Known rows, with every step that occurs:
q-d-f-b-s-z-y: [-0.73 -0.85  0.64  1.95 -3.11  2.52 -0.08 -1.93  1.37  2.71  0.61  0.37
 -4.32 -0.83 -0.52  1.53 -1.08  2.49  2.23  8.42  0.39  0.53  0.71  1.23
 -0.87  0.27  0.85  0.11 -1.43]
b-y-d-q: [ 0.29 -0.58  0.18  1.54 -0.83  0.48  0.07 -0.04  1.36  2.21  0.84 -1.22
 -0.76 -2.18 -0.48 -0.04 -0.92  0.00  1.01  2.09  2.05 -1.68 -1.83  0.18
  1.01 -0.69 -0.15  1.64 -3.44]
l-z-q: [ 0.74 -0.36 -2.01 -1.01 -0.31  0.18  2.07 -1.78 -0.15  1.67  1.99 -1.91
 -3.83 -1.59 -0.64 -0.47 -0.14  1.61  1.01  2.13  1.61  0.19  1.69  2.00
  1.15 -1.51  1.62  1.62  2.41]
f-b-s: [ 2.20  0.28 -1.61  1.87  0.19 -0.79 -0.02 -1.46  0.38  0.53 -1.95  0.94
 -2.59 -0.08  0.08  0.48 -1.58  0.20  0.23  4.56 -0.22  0.35 -2.68  0.57
  0.31 -1.99  1.80  0.34 -0.64]
f-z: [ 1.82 -2.14  0.99 -0.60  0.71 -1.12  1.43 -2.13 -2.25  0.56  0.67  0.20
 -1.80  1.19 -1.06  0.79  0.06  0.30  0.85  3.57 -0.53  0.07 -0.32  1.42
  0.74 -1.01  0.44  1.38 -0.17]
l-z-q-d-y: [-1.22 -1.97  0.80  0.71 -1.85  2.34  1.82 -2.71 -0.08  3.88  2.56 -4.16
 -5.06 -2.39 -0.69 -0.25 -0.48  3.52  1.09  2.76  2.11 -1.43  0.94  1.27
  2.95  0.29 -0.69  0.90 -0.22]
b-q-z: [ 3.36  0.65 -1.43 -0.02  1.17  0.35  1.07 -0.48 -0.48  0.97  2.20 -1.80
 -2.68 -0.57 -2.56  0.31  0.62 -0.85 -0.66  4.26 -1.99 -3.48 -0.64  1.56
  0.84  0.57  1.08  1.64  2.13]
y-d-f-b: [ 0.35 -1.40  1.45  2.38 -0.56  1.05 -1.01 -1.60 -1.10  1.05 -2.42 -0.26
 -1.35 -0.48  2.62 -1.46 -3.31 -0.89  1.24  3.38 -0.96  1.99 -0.70  1.98
 -0.27 -1.62 -0.06  0.72 -0.87]
b-f-z: [ 2.45 -1.24  0.36 -0.35 -0.38  0.55  0.03 -2.31 -0.23  0.75  0.77  0.02
 -2.23 -1.59 -2.91  1.52  0.33  0.57  1.81  4.61 -1.37  0.01  0.47  2.29
 -0.27  0.41  0.16  1.23 -0.03]
d-s-b-f-z-q: [ 1.10  1.20 -2.39 -2.31 -1.99 -0.21  1.03 -1.93 -0.37  1.57  0.46 -0.78
 -5.99 -1.95 -2.57  1.43  1.20  0.72  1.61  5.96 -0.13  0.95  0.23  2.23
  1.10 -1.51  2.41  2.69  3.16]
q-b-s-z-y-d-f: [-0.25 -0.47 -0.85  1.00 -1.74  2.22 -0.22 -1.15  2.21  3.80  2.48  0.71
 -2.44  0.68 -1.00  1.62 -0.42  0.71  2.36  8.16  0.57  0.16  0.91  2.65
 -3.63 -0.03  0.52  0.95 -4.98]
f-d-y: [-0.22 -1.30  3.80  1.19  0.17  3.08 -0.09 -1.92 -2.02  2.51 -0.69 -1.42
 -1.10 -0.83  1.23  0.53 -2.01 -0.13  0.89  2.36  0.26  0.56  0.00 -1.31
  0.45 -1.04  0.66  0.90 -3.76]
d-s: [ 1.89 -1.26 -0.21  0.72 -0.48  1.32  1.27 -2.29 -0.18  0.79 -0.43  0.20
 -1.93  0.54 -0.48  0.83 -0.27 -1.14 -2.68  2.40  1.15 -0.62 -0.42 -0.25
  0.62 -2.06  3.01  0.50  2.47]
b-q-d: [ 2.14  0.02 -1.71  1.40 -0.56  1.53  0.92 -0.95  0.40  1.25  1.31 -3.25
 -2.59 -1.60 -1.92  0.26  0.06  1.79 -0.63  2.13 -1.28 -2.20 -1.71  1.36
  1.00  0.90 -1.64  0.34  2.11]
b-f-z-q-d-s: [ 1.89 -1.70 -0.20  0.53 -4.83  2.26  1.12 -2.33  1.04  2.73  1.75 -2.07
 -4.78 -2.89 -4.14 -0.25  0.73  2.94  0.07  4.46  0.79 -0.79  0.85  1.82
  2.41 -0.30 -0.23  1.73  4.23]
y-z-q-b-s: [ 3.64  0.52 -3.57  0.40 -0.32 -1.53  1.47 -0.97  0.36  3.33  2.38 -0.30
 -4.67 -0.15 -2.89 -1.02  1.58  1.94  0.70  5.99 -0.44 -1.74 -1.48  2.15
 -0.41 -0.41  0.13  1.99 -3.03]
q-z-y-d-f-b-s: [ 0.01 -1.76  1.34  2.19 -2.58  0.56 -1.52 -1.03  0.39  2.74 -0.81  0.81
 -2.52  1.14 -0.78 -0.46 -1.15 -0.62  2.28  8.10  0.52 -0.52 -0.44  2.16
 -1.27 -1.06  0.95  0.84 -2.55]
l-z-y: [-0.53 -1.82  0.27 -0.76 -0.35 -0.20  0.83 -3.09 -0.20  1.22  1.84 -0.74
 -1.93  0.93 -1.16  1.50  1.04  1.45  2.17  3.68  2.09  0.27  1.25  1.39
 -1.09 -1.03  2.07 -0.15 -0.23]
q-b-s-d-f-z: [ 0.56 -1.18 -0.47 -0.93 -1.21 -0.08 -0.15 -0.92  0.39  3.10  1.01 -0.16
 -4.42 -0.95 -1.84  2.11 -2.50  0.07  1.19  6.44 -2.35 -0.96 -0.58  3.79
 -2.17  0.14 -1.95  0.85 -2.66]
y-d-s-z-q-b: [ 1.27 -0.33 -1.82  0.51 -0.86  0.24  2.11 -1.38  1.57  3.32  3.20 -0.54
 -2.84  0.58  0.77 -1.36  0.57  2.15 -0.38  4.86  1.44  0.11  1.12  1.34
  1.11 -2.56  2.22  2.51  0.59]
b-f: [ 2.39 -0.08 -1.44  0.26  0.37  2.80 -0.15 -1.95  1.29  0.62  0.06 -0.33
 -1.46 -2.72 -2.74  1.88  0.19 -0.48  0.28  2.69 -1.15 -0.22  0.80  0.91
 -0.89  0.74  0.81  0.41  0.02]
s-z-q-d-f: [ 0.20 -0.52 -0.86 -0.23 -1.82  4.52  2.37 -1.21  0.18  3.18  2.69 -2.00
 -4.75 -3.21 -0.86  0.28 -0.58  1.99 -0.07  3.64  0.08 -0.38  4.00  1.52
  1.29  1.12 -0.25  2.14  1.57]
q-b-f-d-s-z: [ 2.78  0.49  0.38  1.37 -1.35  2.72  0.43 -2.60  1.92  1.92  2.01  0.21
 -2.06 -1.81 -1.16  0.70 -0.46  1.66  0.60  6.86 -1.06  0.92  2.33  1.23
 -1.25 -1.24  2.57  1.26  0.36]
q-z-y-d: [ 0.33 -3.25  1.43  0.27  0.05 -0.32  0.13 -1.82 -0.18  2.14  1.80 -0.09
 -0.05  2.57 -1.12 -0.29  1.91  0.53  1.20  4.41  1.41 -1.64  1.37  0.82
 -0.01 -0.52  0.65  0.73 -1.84]
z-y: [-0.03 -1.35  0.17 -0.60  0.77  1.69  0.57 -2.42 -0.57  1.20  0.75 -0.47
 -0.72  1.26 -1.69  1.80  1.76  0.14  1.09  2.44  0.97  0.19  0.61 -1.06
 -1.25 -0.02  1.52  0.01 -1.71]
b-f-z-y-d-s: [ 0.42 -2.97  2.37  0.01 -4.36  0.58 -1.72 -2.30  1.18  2.67  0.59  0.93
 -0.91  0.79 -2.30  0.54  1.23  0.75  2.13  6.13  1.94  0.92 -0.20  2.03
 -0.84 -1.80  1.32  0.85 -0.30]
l-z: [ 1.38 -1.50 -0.68 -0.20  0.47 -0.78  1.49 -2.44 -0.36  0.44  1.18 -0.70
 -2.32 -0.28  0.00  0.56 -0.95  0.83  0.31  2.96  0.82 -0.20  0.70  2.59
  0.05 -1.49  1.74  0.24  1.45]
d-q: [ 1.78  0.01 -0.24  0.81  0.41  0.92  1.98 -0.72 -0.76  1.10  0.82 -0.56
 -2.82 -2.71 -0.18  0.63  0.37 -1.16 -0.87  1.66  0.59 -0.93 -1.38  0.48
  1.56 -0.42  1.31  2.28  0.11]

Rows:
[ 0.98 -1.08  0.51  0.50 -2.81  0.35 -0.48 -0.50  0.81  2.83  2.05 -1.04
 -1.49  1.89 -1.79 -0.74  1.78 -0.27 -0.17  5.72  1.40 -2.84 -1.23  1.32
  0.21 -1.69  2.16  1.35  1.67] => b-q-z-y-d-s
[ 1.35  0.32 -0.37 -0.67  0.24  1.12  0.45 -1.01 -0.33  1.61  2.76 -1.95
 -2.39  0.84 -3.60  1.06  2.47  0.02  1.32  5.03 -0.89 -3.00 -0.20  0.38
 -0.29  1.01  1.39  1.26  0.30] => b-q-z-y
[ 0.03 -0.27 -0.39  0.38 -2.85 -0.02  0.25  0.89  2.71  3.92  2.80  1.94
 -2.26 -1.17  0.47  0.76  1.18  0.80  1.24  6.76  3.91 -0.54 -0.73  1.90
  0.13 -1.96  2.46  2.92 -3.28] => b-s-z-y-d-q
[ 0.25 -2.77  1.81 -0.30 -2.35  0.30 -1.60 -2.08  0.54  2.35  1.19  0.31
 -0.23  0.34 -2.52  0.86  1.41  1.55  3.91  5.18  0.56  1.15  0.60  2.36
 -1.32 -0.23 -0.57  1.05 -2.50] => b-f-z-y-d
[-0.72 -1.34  0.72  0.81 -0.85  3.76  1.51 -2.11 -0.34  3.85  1.39 -3.64
 -3.78 -2.27 -1.13  0.23  0.28  2.36 -0.02  1.45  0.95 -1.58  0.23 -1.27
  2.95  1.15 -1.18  1.16 -1.80] => z-q-d-y
[ 0.88 -0.80  1.51 -0.90 -0.35  1.01  0.57 -1.29 -1.98  4.07  1.55 -1.28
 -3.88 -1.40 -0.36 -0.64  1.30  0.66  0.92  4.19  0.56 -1.40  0.03  0.03
  1.65 -0.04  0.91  2.40 -4.41] => d-y-z-q
[-0.75  0.37 -1.58  1.05 -0.52  3.27  0.12 -1.42  1.08  3.45  1.31 -3.70
 -2.27 -1.32 -2.53 -0.41 -1.67  0.73  2.81  2.46 -0.57 -0.37  0.76  0.44
 -1.46  1.14 -2.16  0.94 -4.25] => z-q-b-y-d-f
[ 0.02 -0.40 -1.66 -1.34 -1.77  2.71 -1.03  0.38  1.75  3.04 -0.55  0.63
 -3.43 -2.90 -0.52  2.39 -3.14 -1.81 -1.14  3.74 -0.84 -1.18  0.74  2.11
 -2.05 -0.74 -0.13  0.32 -1.20] => b-s-d-f
[ 1.15 -1.21  0.25 -0.52 -0.42 -1.53 -0.97 -0.88  1.25  4.81  1.59  0.10
 -3.87 -0.88 -0.55  1.50 -0.41  1.27  0.57  7.50 -1.28 -3.04 -2.04  2.04
 -1.05  0.22 -1.06  0.37 -7.75] => q-b-s-d-y-z
[ 0.70  1.37 -2.88  0.08  1.66  1.78  1.57 -2.25  0.98  1.85  2.23 -3.39
 -2.69 -0.54 -4.05  0.88  0.64  2.02  2.44  1.91 -0.64 -1.26  0.30 -1.69
 -0.30  1.29 -0.41  0.69 -3.27] => z-q-b-y
[-1.32 -2.49  1.15 -1.26 -2.02 -3.79  0.26 -2.27 -1.57  1.61 -0.16  0.77
 -2.60  3.88  0.49  0.80  1.53  1.14  2.28  6.63  2.43  1.48 -1.34  1.98
 -0.28 -3.50  1.99  1.04 -0.61] => f-z-y-d-s-b
[-1.85 -1.80 -0.49 -0.78 -2.09 -3.17  0.21 -2.52  0.50  1.60  0.45 -0.11
 -2.99  2.43  1.66  0.54  0.57  1.33  1.80  5.93  3.75  1.21 -0.25  3.04
 -0.78 -3.93  3.13  0.05  1.12] => l-z-y-d-s-b
[ 0.53 -1.68  1.38  3.02 -0.93  2.23  0.61 -2.69 -1.26  0.72 -1.50 -1.92
 -3.27 -1.30  0.18 -0.42 -2.47  1.04  0.37  3.30 -1.78  0.63 -0.34  1.12
  0.58  0.63 -1.38 -0.22  1.02] => q-d-f-b
[ 0.41 -1.66  0.01  1.11 -2.00  0.61 -0.63 -1.49  2.01  1.76 -0.44 -0.49
  0.08  0.51 -0.98  0.24 -1.52 -0.12 -0.75  2.88  2.68 -1.42 -0.84 -0.41
  0.14 -2.34  1.50 -0.23 -1.36] => b-y-d-s
[-0.04 -2.53  2.13 -1.27 -0.02 -0.60  0.87 -2.77 -1.97  1.25  1.10  0.05
 -1.41  2.31 -2.17  1.41  1.93  0.94  2.67  4.11  0.62  0.65  0.04  0.37
 -0.65 -0.51  0.74  0.91 -1.97] => f-z-y
[ 0.40 -0.16  0.52  1.50 -0.87  3.45  0.23 -1.29 -0.10  2.93  1.32 -4.17
 -3.36 -2.15 -1.39  1.08 -0.48  1.25 -0.20  2.63 -0.96 -2.84 -2.69  0.31
  1.74  1.72 -1.73  0.35 -1.32] => b-q-d-y
[ 1.68  0.92 -1.36  0.90 -1.40  1.98  0.82 -2.48  1.26  2.41  2.61 -3.11
 -3.63 -3.21 -2.24 -1.08 -0.63  3.61  3.99  4.04 -0.72  1.54  2.42  2.79
 -1.02 -0.69 -0.19  1.61  0.56] => l-z-q-b-f-d
[ 2.26  0.30 -0.92  1.86  1.86  0.39  2.65 -1.75 -0.52  1.13  1.96 -1.48
 -3.27 -1.44 -1.14  0.57  0.96  0.05 -0.02  2.62 -0.82 -0.91 -2.22  0.78
  0.55  0.70  0.15  1.83 -1.29] => d-q-b
[-0.55 -2.43  0.87  0.23 -0.21  0.47 -0.49 -1.66  0.16  2.09  0.41 -0.03
  0.63  1.86 -0.08  0.17  1.08  0.79  1.58  2.31  1.92  0.55  0.12  0.11
 -0.99 -1.28  0.31  0.18 -2.62] => z-y-d
[-0.80 -0.45 -0.20 -1.77 -1.23  0.05  0.23 -0.83  0.75  5.45  2.42 -1.78
 -5.49 -1.42 -1.69  1.53 -0.82  2.34  2.35  5.72 -0.57 -1.50 -1.28  1.24
  0.77 -0.06 -1.62  2.05 -5.13] => f-z-q-b-s-d-y
[-0.87  0.55  1.49 -1.23 -1.40  1.53 -1.68 -0.32 -0.26  2.72  1.06 -1.99
 -4.06 -1.11 -0.65  0.74 -0.72  0.06  2.74  6.56 -2.85 -1.36  0.43  1.28
 -1.18  0.78  0.19  0.98 -0.26] => s-d-f-b-q-z-y
[ 0.84 -0.04 -0.24  1.86 -1.90  0.59 -1.01 -0.11  1.47  2.23 -0.71  2.07
 -2.76 -1.10  2.56 -0.47 -3.60 -0.14  1.07  7.78  0.11  1.39 -0.12  3.29
 -0.69 -2.54  1.70  1.68 -1.53] => y-d-f-b-s-z
[-0.29 -0.06 -1.32 -0.80 -2.57  1.41  0.52 -0.55  2.91  3.54  2.35 -0.35
 -1.65 -0.70 -0.44 -0.46 -0.44  1.56  0.36  4.61  3.36 -1.06  1.98 -0.51
  1.51 -2.65  3.06  2.10 -0.39] => b-y-d-s-z-q
[ 0.25  0.41 -4.48 -1.50 -1.20 -1.32  1.01 -0.61  3.14  3.74  3.01 -1.59
 -5.32 -1.88 -1.33  0.44 -1.04  3.19  1.18  4.57  0.57 -1.19  0.46  3.48
 -0.51 -1.60 -0.11  0.87  0.13] => l-z-q-b-s-d
[ 0.64  1.75 -2.93 -0.87  1.62  1.49  2.25 -2.01  1.79  2.39  4.19 -2.32
 -3.09 -0.80 -3.05  1.51  0.90  2.97  2.83  4.65 -0.40 -1.16  2.41 -1.25
 -0.01  1.19  1.01  1.65 -3.46] => s-z-q-b-y
[-0.98  0.82 -2.00 -1.22 -0.48  2.17  0.04 -0.36  2.17  5.33  1.94 -2.13
 -4.82 -2.57 -1.39  1.88 -0.93  1.53  0.76  3.90 -0.46 -1.74 -0.81 -0.02
 -0.01  0.24 -0.94  1.06 -5.10] => z-q-b-s-d-y
[-0.90 -2.06  1.21  0.88 -2.56 -1.24  0.49 -1.22  0.70  2.75  2.37 -0.55
 -2.03 -0.79  1.04 -0.87  0.61  1.42  2.40  3.87  3.98  0.29 -0.81  2.96
  0.40 -1.91  1.23  1.70 -0.96] => l-z-y-d-q
[-0.02  0.17  0.46  1.72 -2.79 -1.50 -0.36  0.31  2.10  3.13  1.42  2.37
 -2.82 -0.71  2.19 -0.31  0.36  1.61  2.76  8.01  3.12  0.95 -2.28  1.58
  0.66 -2.74  2.86  2.83 -3.10] => f-b-s-z-y-d-q
[ 0.89 -2.13  1.01 -0.48  1.02  0.56  1.20 -2.56 -0.91  1.32  1.89 -0.53
 -1.49  1.92 -2.76  1.38  2.67 -0.03  0.80  4.54  0.37 -1.93  1.84 -0.45
 -0.02  0.67  1.78  0.42 -0.94] => q-z-y
[ 0.16  0.78 -3.01 -0.04  0.74  0.23  1.95 -3.15  1.48  1.88  3.45 -3.82
 -3.61 -0.79 -3.41  0.42 -0.03  3.34  3.42  3.55  0.52 -1.18  0.92  0.77
 -0.36  0.33  0.04  0.53 -1.76] => l-z-q-b-y
[ 0.63 -1.55  1.40 -1.16 -1.29  1.38 -0.66 -2.73 -0.10  1.60  1.44 -0.11
 -1.81 -0.24 -3.99  2.54  2.09  0.95  3.63  5.27 -0.22  0.67  1.04  1.13
 -1.50  0.96  0.56  0.87 -1.69] => b-f-z-y
[ 0.84  0.90 -4.38 -1.27 -0.14  0.39  0.73  0.06  2.67  3.76  1.89 -1.22
 -4.28 -1.81 -1.92  0.98 -0.44  1.95  0.24  3.10 -0.69 -1.36 -0.22  0.96
 -0.52 -0.67 -0.68  1.18 -1.59] => z-q-b-s-d
[-0.61 -2.63  3.11  1.72 -0.91  0.59 -1.00 -2.19 -1.27  1.96 -0.36 -0.28
 -1.68  1.61  0.31 -1.12 -0.60 -0.17  2.77  6.19 -0.31  0.36  1.08  1.43
 -0.67 -0.38  0.42  0.84 -1.90] => q-z-y-d-f-b
[ 1.01 -0.73 -0.71  1.23 -0.50 -0.22  0.61 -2.29  2.92  2.23  2.51 -0.31
 -0.66  1.28 -0.77  0.73 -0.48  1.98  0.46  6.16  1.24 -1.33  0.49  0.47
 -0.57 -1.44  1.87  0.48 -2.89] => q-b-y-d-s-z
[-1.96 -2.31  2.46  1.65 -2.43  0.00 -1.35 -2.63 -0.56  1.84 -0.34 -0.59
 -2.17  0.66  2.24 -1.18 -2.21  1.25  4.11  5.52  1.24  2.69  0.45  3.12
 -1.69 -1.97  0.81  0.03 -1.06] => l-z-y-d-f-b
[ 0.75 -1.19 -1.81  0.49 -0.69 -0.67  2.25 -2.75 -0.50  0.45 -0.63 -1.43
 -4.23  0.40 -0.11  1.33  0.40  1.39 -1.90  3.95  0.67 -0.93 -0.94  0.94
  1.45 -1.36  0.88 -0.29  3.17] => q-d-s-b
[ 0.46 -3.54  1.89  0.73 -2.08 -0.23  0.13 -2.11  0.36  2.46  1.16  0.43
 -0.73  3.10 -1.19 -0.41  1.88 -0.04 -0.80  5.21  2.62 -1.87  0.86  0.47
  0.53 -2.10  2.59  0.58  0.43] => q-z-y-d-s
